Each row was made from one walk, in order. Every step used is in the known rows, and no mark comes twice. Write each row's walk.
In the rows, 128 means zero.
Known rows:
E/S: [166, 169, 114, 121, 134, 151, 146, 108, 149, 152, 110, 190, 164, 168, 151,
 149,  94,  98, 127, 135, 142, 145, 107, 177]
M/S/D: [164, 144, 146,  94, 145, 149, 159, 122, 154, 103, 109, 166, 154, 134, 133,
 169, 129, 114, 107, 134, 101, 134,  96, 109]
W/N: [148, 202, 126, 144, 130, 140, 134, 136, 125, 139,  94, 191, 176, 163, 143,
 135,  92, 135, 134, 132, 111, 143, 121, 156]
X/N: [165, 195, 168, 117, 148, 129,  90, 125, 172, 120, 103, 195, 149, 141, 155,
 148, 107, 141, 177, 125, 137, 124, 100, 147]
M/S/D/X/G: [160, 134, 154, 101, 139, 140, 161, 122, 155,  98,  88, 164, 161, 138, 132,
 193, 129, 115, 113, 130, 105, 133,  82, 105]
W/N/S/D/X/G: [145, 171, 142, 132, 125, 165, 141, 123, 143, 120,  94, 165, 160, 167, 141,
 154, 112, 139,  98, 138, 108, 145, 117, 136]
X/N/S: [161, 175, 175, 101, 141, 155,  98, 118, 187, 119, 114, 188, 134, 145, 155,
 149, 121, 141, 154, 126, 142, 126, 107, 141]
X/D: [171, 213, 140, 104, 151, 120, 106, 155, 126, 106, 122, 158, 155, 167, 134,
 147, 129, 106, 172, 147, 134, 112, 109, 121]
X/G: [165, 173, 141, 125, 130, 120, 138, 130, 193, 123,  77, 200, 185, 146, 148,
 170, 100, 139, 165, 129, 145, 127,  94, 136]
U/E/S: [152, 180, 113, 121, 128, 155, 157, 101, 169, 134, 115, 188, 138, 152, 171,
 136,  56, 110, 134, 115, 143, 112,  96, 174]
X/N/S/E: [161, 180, 169, 105, 141, 178, 101, 115, 196, 116, 132, 183, 127, 138, 168,
 151, 118, 142, 149, 123, 143, 122, 119, 133]
N/S: [165, 161, 142,  88, 126, 159, 142, 125, 176, 128, 124, 175, 150, 153, 144,
 161, 118, 114, 134, 145, 131, 137, 112, 140]
W/N/S/E: [145, 187, 127, 133, 126, 188, 144, 126, 148, 136, 124, 178, 153, 160, 157,
 139, 104, 134, 106, 131, 117, 141, 139, 143]
E/S/D: [171, 164, 118, 117, 144, 161, 142, 102, 146, 131, 117, 164, 154, 165, 150,
 150, 100, 101, 103, 146, 122, 146, 109, 165]
W/N/S/D/X: [146, 177, 139, 127, 128, 165, 140, 125, 129, 122, 104, 160, 156, 168, 140,
 150, 110, 130,  98, 143, 101, 147, 120, 141]
D/X/G: [161, 168, 147, 124, 126, 102, 137, 135, 157, 120,  65, 181, 187, 156, 141,
 207,  98, 117, 178, 136, 132, 132,  76, 136]
W/N/X/G: [132, 195, 151, 152, 122, 146, 142, 132, 137, 122,  68, 201, 177, 180, 133,
 158,  94, 142, 110, 120, 128, 131, 109, 153]
X/N/S/D: [165, 173, 178,  99, 147, 162,  96, 113, 186, 105, 119, 170, 127, 142, 153,
 149, 125, 143, 137, 134, 129, 126, 108, 133]
E/U: [187, 167, 115, 106, 138, 129, 105, 112, 158, 160, 117, 187, 154, 172, 149,
 141,  85, 118, 141, 117, 150, 135,  90, 164]
S/D/X: [175, 177, 146, 107, 148, 125, 128, 129, 134,  97, 102, 137, 164, 150, 139,
 190, 106, 107, 140, 160,  94, 137,  89, 129]
M/S/N: [160, 138, 148, 110, 134, 157, 157, 117, 165, 115, 112, 194, 146, 131, 133,
 154, 130, 114, 122, 115, 113, 150, 105, 128]
N/X/D/S/E: [156, 211, 150, 113, 146, 138, 122, 143, 125, 104, 124, 155, 142, 198, 121,
 184, 130,  88, 122, 131, 139, 113, 109, 116]
W/N/X/D/S/E: [138, 219, 137, 146, 137, 156, 128, 140, 107, 122, 110, 167, 153, 197, 129,
 152, 114, 117, 101, 124, 121, 127, 128, 132]
W/N/S/E/U/M: [154, 176, 124, 140, 124, 192, 132, 115, 153, 144, 123, 174, 146, 161, 151,
 124,  93, 135,  92, 117, 115, 142, 144, 150]
U/M/S/N/X/D: [165, 152, 163, 134, 133, 156, 131, 119, 157,  98,  94, 172, 145, 133, 109,
 139, 112, 105, 108, 108,  92, 138, 129, 133]
W/N/S/D: [149, 181, 136, 127, 130, 172, 140, 124, 139, 123, 111, 165, 154, 164, 142,
 137, 110, 135,  94, 142, 103, 145, 128, 142]

Which walk is each row?
[166, 147, 154,  91, 130, 159, 143, 118, 176, 103, 110, 148, 148, 154, 142,
 185, 124, 117, 115, 153, 117, 137, 100, 123]	N/S/D/X/G
[150, 206, 167, 106, 140, 132, 119, 145, 125,  93,  99, 171, 154, 189, 120,
 176, 121, 102, 138, 140, 141, 106,  96, 133]	N/X/D
[153, 173, 117, 130, 127, 168, 154,  93, 174, 128, 123, 189, 127, 148, 169,
 127,  61, 110, 128, 111, 137, 123, 105, 178]	U/E/S/N
[156, 167, 138, 131, 134, 174, 135, 102, 142, 125, 115, 184, 138, 181, 138,
 143, 112,  94, 104, 127, 142, 149, 115, 176]	E/S/N/X/D
[158, 173, 166, 108, 135, 143, 111, 125, 159, 116, 103, 168, 146, 151, 154,
 194, 111, 118, 167, 134, 131, 129,  94, 134]	D/X/N/S/E
[194, 160, 118, 124, 135, 133,  98, 105, 164, 156, 107, 179, 152, 159, 136,
 125,  71, 115, 129, 106, 128, 138, 108, 168]	E/U/M
[168, 152, 151,  86, 132, 160, 140, 120, 162, 104, 121, 142, 144, 154, 140,
 182, 124, 109, 116, 157, 110, 139, 103, 127]	N/S/D/X
[185, 182, 108, 114, 141, 174, 120, 115, 174, 145, 150, 175, 144, 151, 175,
 151,  84, 118, 137, 117, 145, 126, 120, 143]	S/E/U
[172, 151, 144, 127, 131, 140, 141, 121, 165, 119,  89, 179, 165, 121, 119,
 145,  96, 109, 125, 113,  91, 138, 123, 137]	U/M/S
[166, 143, 160, 135, 128, 155, 140, 112, 167, 105,  89, 181, 151, 126, 112,
 143, 102, 108, 107, 107,  89, 145, 126, 143]	U/M/S/N/X
[168, 143, 124, 101, 137, 176, 152, 115, 170, 135, 132, 185, 143, 139, 156,
 162, 112, 115, 111, 105, 134, 128, 106, 117]	M/S/E/U
[169, 160, 123, 119, 141, 152, 143, 104, 135, 128, 106, 157, 157, 170, 147,
 170, 100,  93, 109, 148, 119, 148,  98, 163]	E/S/D/X
[173, 168, 150, 114, 144, 123, 132, 126, 153,  93,  88, 145, 169, 149, 140,
 194, 108, 119, 139, 153, 103, 134,  86, 124]	S/D/X/G
[155, 208, 155, 110, 146, 122, 121, 143, 119, 107, 112, 159, 147, 203, 111,
 182, 132,  89, 126, 133, 137, 116, 101, 122]	N/X/D/S
[178, 216, 122, 109, 159, 107, 107, 151, 117, 125, 139, 139, 145, 187, 121,
 155, 144,  87, 156, 139, 129, 125, 115, 105]	X/D/S
[181, 135, 136, 125, 131, 153, 112,  95, 166, 141, 103, 184, 136, 159, 124,
 132,  87, 112,  96,  91, 125, 141, 106, 159]	E/U/M/S/N/X
[168, 171, 163, 104, 142, 180,  92, 107, 197, 127, 135, 184, 120, 146, 169,
 145, 114, 143, 140, 114, 152, 122, 116, 138]	X/N/S/E/U
[161, 155, 134, 103, 136, 173, 166, 126, 168, 120, 127, 184, 153, 127, 154,
 171, 120, 113, 122, 118, 121, 127, 112, 111]	M/S/E
[162, 203, 144, 111, 146, 140, 114, 134, 125, 115, 127, 155, 135, 206, 122,
 177, 126,  90, 113, 122, 147, 113, 104, 122]	N/X/D/S/E/U
[182, 182, 113, 129, 148, 122, 129, 120, 150, 148, 143, 161, 142, 170, 124,
 158, 128,  90, 133, 123, 110, 169, 122, 131]	D/S/N
[190, 187,  90, 121, 151, 139, 125, 116, 155, 167, 163, 153, 139, 180, 147,
 166, 110,  90, 122, 112, 131, 147, 121, 122]	D/S/E/U
[171, 169, 165, 113, 141, 181,  88, 104, 200, 125, 130, 179, 119, 139, 163,
 137, 108, 142, 134, 109, 141, 124, 123, 141]	X/N/S/E/U/M
[164, 167, 160, 108, 134, 145, 102, 117, 161, 127, 107, 169, 139, 159, 156,
 188, 107, 119, 158, 124, 140, 128,  88, 140]	D/X/N/S/E/U
[183, 198,  99, 122, 151, 136, 137, 127, 154, 153, 159, 151, 148, 168, 144,
 175, 117,  89, 135, 124, 119, 146, 127, 114]	D/S/E
[188, 135, 126, 125, 134, 150, 110,  97, 170, 148, 109, 184, 140, 150, 131,
 122,  88, 115, 107,  93, 122, 146, 109, 159]	E/U/M/S/N
[178, 153, 127, 101, 127, 197, 129, 106, 193, 137, 148, 165, 130, 149, 160,
 147, 101, 115, 108, 122, 135, 133, 133, 138]	N/S/E/U/M
[146, 181, 130, 128, 130, 171, 146,  99, 161, 113, 121, 181, 118, 164, 160,
 132,  72, 105, 119, 110, 144, 111, 103, 170]	U/E/S/N/X/D
[173, 154, 139, 131, 132, 163, 143, 119, 174, 116, 106, 173, 157, 114, 132,
 145,  95, 110, 119, 109,  92, 133, 135, 129]	U/M/S/E
[167, 162, 135, 120, 145, 154, 129, 100, 141, 125, 105, 160, 149, 168, 151,
 165, 104, 103, 113, 142, 123, 144,  97, 163]	E/S/D/X/N
[166, 167, 134,  93, 128, 192, 145, 122, 188, 123, 149, 168, 140, 144, 165,
 164, 114, 114, 125, 141, 133, 131, 130, 130]	N/S/E
[157, 174, 162, 127, 131, 157, 130, 118, 160, 103, 108, 191, 144, 157, 131,
 159, 110, 112, 129, 128, 120, 149, 111, 160]	S/N/X
[192, 137, 125, 117, 139, 146, 111,  99, 164, 142, 108, 169, 143, 152, 130,
 129,  86, 115, 100, 100, 116, 138, 105, 149]	E/U/M/S/D
